Each row was made from one walk, in order. Every step used is in the known rows, and no mark comes twice. Write each row's walk.
Known rows:
a-x-m-q: [-2.22 -0.32  1.12 -2.87  2.15  1.21  1.92  1.02 -3.78  1.62  2.11 -1.67
 -1.52  2.93  1.06 -1.73  0.01  0.71  1.64  1.72]
q-a-n: [ 0.39 -0.52 -4.00  1.31  1.20 -1.01  1.30 -0.24  1.80 -3.72 -0.51  1.92
 -0.63  0.98 -3.37  0.70  1.69  0.31 -1.29  2.82]
n-a-x: [-0.05 -0.27  0.17 -2.00  0.12  2.68  0.44  1.39  0.40 -0.96  0.94 -2.01
 -0.09 -1.15  0.58 -0.45 -3.29  3.47 -1.37 -1.48]
w-c: [-0.19  0.12 -0.72  0.14 -0.46 -1.33 -3.28  1.26  0.69 -2.00 -0.37  1.72
  0.26 -2.67  1.36  1.35  0.41 -2.60  0.32 -1.46]
x-m: [-2.34 -0.41  2.19  1.27 -0.18  0.40  1.04  1.52 -1.64  1.49  0.55 -0.94
 -0.98  0.14  1.09 -0.65  1.93 -0.78  0.41  2.09]
c-w-a-x: [-0.70  0.15  1.40 -2.86  1.28 -1.28 -3.41 -0.97  2.26  2.34  0.51 -2.48
  1.02  1.53 -2.97 -1.11 -1.06  2.09 -2.41 -2.49]
q-a-n-m-w: [ 1.10  1.01 -2.80  1.68 -1.20  0.07  2.08 -1.73  1.77 -1.81 -2.11  0.82
 -0.41  0.99 -1.83  0.43  1.16 -1.13 -1.02  2.31]
m-q: [-2.45 -1.03  0.40 -2.34  2.04  1.18 -0.91  2.77 -2.66 -2.68 -0.30  0.94
  1.20  1.23  0.89 -2.41 -1.19 -0.67  1.91  2.36]
w-a-n-m-q: [-2.53 -3.49  0.80 -5.69  2.01  2.56  0.97 -2.48 -0.17  0.12 -2.45 -0.50
  4.23  0.65 -3.63 -4.37 -1.48  0.15 -1.23  3.97]
x-m-n: [ 0.37  0.26  0.88  1.96 -2.76  0.77  0.53 -0.37  0.12  1.49 -0.13 -1.25
 -1.96 -1.12  1.83  1.06 -0.01 -1.55  1.24 -0.05]
q-a-x-m-w: [ 0.90  1.97 -1.00  4.24 -0.24 -1.79  2.89  0.98 -0.43  2.11  1.99 -0.90
 -3.26  3.41  0.46  2.84  1.21  1.31  1.23 -0.52]
x-m-w-a: [-1.30 -1.69  3.91  4.21 -0.10 -1.02  0.47  1.13  0.43  4.84 -0.19 -1.33
  2.56  1.47  0.41  0.34 -0.94  2.14  0.24  0.40]
c-x: [-0.22 -0.42  0.52  0.04  1.17 -2.04 -1.61  2.22 -0.96 -3.04  0.51  2.97
  0.92 -1.28  1.17 -1.16 -0.76 -0.05  1.07 -1.33]
m-q-a: [-2.14 -0.97 -2.25 -0.42  2.32  0.19  0.43  2.77 -2.24 -3.92 -0.51  2.81
 -0.29  1.90 -1.01 -0.66  0.93 -1.61  2.91  3.09]
q-a-x-m: [-0.72  0.95 -1.62  1.11  0.56 -1.02  3.30  0.46 -1.17  0.89  2.24 -0.90
 -3.88  2.35 -1.41  1.51  3.07  0.04  0.71  0.44]
q-a-x-m-w-c: [ 1.89  2.43 -1.71  4.96 -1.14 -3.02  0.24  0.03  0.59  1.76  1.95  0.46
 -3.11  0.52  1.30  5.12  1.97 -1.18  1.30 -2.16]
w-a: [-1.89 -2.66  1.21 -0.95  1.11 -0.71 -1.04  1.15  1.01  0.36 -0.55 -0.15
  3.13  0.02 -2.04 -1.35 -1.14  1.53 -0.42 -0.37]
w-a-x-m: [-1.50 -1.85  2.17 -1.15  1.22 -0.78  1.82 -0.42 -0.38  4.57  2.10 -2.77
  0.46  1.59 -1.84 -0.63 -0.09  2.72 -0.59 -1.00]
w-m: [ 1.02  1.21 -0.25 -1.15 -0.76  0.76  1.22  2.24 -1.20 -1.73 -0.82 -1.19
  0.97  0.97  0.66 -1.84  1.96  0.38 -2.16 -0.79]
a-n: [ 0.15 -0.84 -1.66 -0.58  0.98 -0.30 -0.05 -0.15  1.31 -2.55 -0.28  0.31
  0.85  0.47 -1.50 -1.10 -0.32  1.30 -2.21  2.32]
m-q-a-x: [-1.01  0.27 -3.59 -2.42  2.75 -0.14  1.47  1.76 -2.38 -3.17  1.40  1.23
 -1.73  3.58 -1.52 -0.20 -0.17  0.35  2.34  0.60]
n-m-q-a-x: [-1.67  0.66 -2.94 -5.16  1.24  2.03  2.74 -0.28 -3.20 -2.35  0.15  0.26
 -2.28  2.25 -1.81 -1.83  0.97 -2.01  2.14  1.15]

Write each row's walk:
[ 1.56  1.29 -0.54 -0.12 -2.31  0.43  1.55 -1.37  0.02  2.32  1.70 -2.54
 -3.49  0.76  1.17  1.25 -0.93  0.46  0.60 -2.19] -> a-x-m-n
[-2.97 -0.75  3.93 -3.25  2.77  0.77 -1.70 -0.87 -1.19  5.40  1.08 -2.86
  0.96  3.08 -1.78 -2.36 -0.04  1.36 -0.60  1.21] -> c-w-a-x-m-q
[ 2.95  1.19 -0.47  1.06 -1.38 -2.21 -2.60 -2.60  2.09 -1.83 -1.48  3.02
  1.94 -3.76  1.66  0.58 -0.71 -2.19 -1.01 -1.85] -> a-n-m-w-c-x
[-0.18  0.04  2.19  2.19 -0.18 -2.63 -2.67  0.50 -0.86  0.29  0.86  2.87
  0.03 -3.90  2.74  1.35  1.85 -2.80  1.46 -1.28] -> w-c-x-m
[-0.71 -0.49 -0.91 -3.52 -0.55  1.91  1.28 -2.35  0.43 -1.65 -1.69 -0.84
  0.47 -0.81 -1.89 -2.72  0.92 -1.22 -2.39  2.63] -> a-n-m
[-3.26 -1.00  0.02  1.20  1.91  0.88  2.15  1.92 -3.48 -0.62  0.27  1.43
 -1.36  2.07 -0.11 -0.33  2.95 -2.02  3.04  4.84] -> x-m-q-a
[ 1.07  3.36 -2.22 -3.36  1.56  0.78 -0.27  0.67 -1.67 -1.55 -0.09 -1.13
 -1.23  4.19 -1.65 -1.39  3.16 -0.37 -1.56 -0.40] -> c-w-m-q-a-x
[ 0.70  1.67  0.76  0.76 -2.92 -0.49 -2.46 -0.42  0.65 -0.58 -2.12  0.55
  0.59 -2.85  2.66  1.06  0.09 -4.10  0.50 -1.69] -> n-m-w-c
[ 3.19  1.32 -2.97  2.86 -1.12 -3.09 -1.38 -2.62  2.46 -3.16 -1.68  4.82
  0.66 -3.20 -0.03  2.56  1.21 -2.85 -0.05 -1.00] -> q-a-n-m-w-c-x
[-0.95 -1.36 -3.52 -0.58  3.02  0.33  1.18  0.44 -0.49 -4.40 -0.70  2.59
  0.43  2.58 -2.82 -0.67  0.64  0.01  0.40  4.69] -> m-q-a-n
[ 0.85  0.65  2.10 -0.67 -1.81 -0.07 -2.19 -3.56  2.98  5.95  0.53 -4.03
 -0.95  0.43 -1.56  0.85 -0.66  0.96 -1.49 -2.82] -> c-w-a-x-m-n
[ 0.02 -1.06 -1.53  2.04  2.75 -2.29 -0.90 -1.33 -0.86 -2.09  0.36  5.44
  0.24 -1.72 -0.57  1.52  2.79 -2.38  1.55  3.10] -> w-c-x-m-q-a-n
[ 2.18 -0.44  2.34  3.32 -3.28  1.23 -3.04 -1.19  1.65  0.70 -0.67  1.76
  0.57 -7.76  4.31  2.88 -1.92 -1.41  1.10 -2.99] -> w-c-x-m-n-a
[ 1.08 -2.13  0.21  2.45  0.94 -1.87 -0.72 -0.51  3.59  1.01 -1.22 -0.32
  4.42  1.68 -2.34  0.03 -3.19  4.23 -2.40  0.54] -> m-w-a-n
[ 1.85  1.50 -3.13  1.82 -2.13 -0.31  2.77 -1.44  0.57  0.83  1.74 -1.04
 -4.78  1.23 -0.46  3.07  1.07 -0.48  1.54 -1.62] -> q-a-x-m-n
[ 4.60  3.63  0.03 -2.18 -3.67  4.15 -1.52 -1.60  2.69  0.65 -1.42 -4.56
 -0.38 -1.62  1.20 -0.05 -1.62  2.40 -4.67 -4.45] -> c-w-m-n-a-x
[-1.24 -2.80  0.51 -3.77  0.28  1.28  1.02 -3.08  1.85  0.72 -2.01 -1.12
  3.25 -0.68 -4.08 -3.08 -0.28  0.70 -2.87  1.84] -> w-a-n-m
[ 2.40  1.17  0.37  3.91 -0.57 -4.36 -4.74  1.80  1.12 -2.28 -0.02  4.04
  1.83 -2.97  3.93  2.64 -1.77 -1.01  1.66 -3.97] -> m-w-c-x
[-2.25 -1.33  2.86 -2.28  1.48  4.44  2.02  1.10 -3.12  1.84  1.30 -2.50
 -0.11  0.14  1.63 -1.84 -2.10  2.64  0.56  2.10] -> n-a-x-m-q
[ 0.85  0.16 -0.17  0.86  0.29 -3.21 -4.38  1.25  0.41 -3.30  0.25  4.30
  1.12 -4.20  2.16  1.13  0.16 -2.07  1.12 -3.06] -> w-c-x
[ 3.63  1.88 -1.63 -0.68 -3.11  1.44  0.67  0.41  0.47 -1.69 -1.75 -1.36
  0.07 -0.38  1.37 -0.38  0.21 -0.20 -1.35 -2.83] -> w-m-n
[ 0.10 -0.95  2.45  2.44 -3.32  4.31  0.65 -0.41  1.04  1.86 -1.07 -2.13
 -0.48 -3.59  2.58  0.94 -2.13  0.30  0.15  0.64] -> x-m-n-a
[ 0.47 -0.10  1.04 -2.40 -0.71 -0.12  0.84 -1.32  0.92  2.86 -0.38 -2.60
  1.76  1.46 -0.95 -1.05 -2.80  1.90 -0.64 -3.20] -> n-m-w-a-x
[-1.25 -0.66  2.52  1.57  0.87 -1.40 -0.11  1.49 -2.00  0.39  1.13  1.86
 -0.19 -1.11  1.93 -0.92  1.26 -0.57  1.41  0.33] -> c-x-m
[ 0.49  0.71  2.97  2.92 -1.15  2.22  1.85  1.21 -0.20  3.75  1.29 -3.28
 -0.28 -0.06  3.04  1.05 -2.93  4.16 -0.66 -0.74] -> n-a-x-m-w
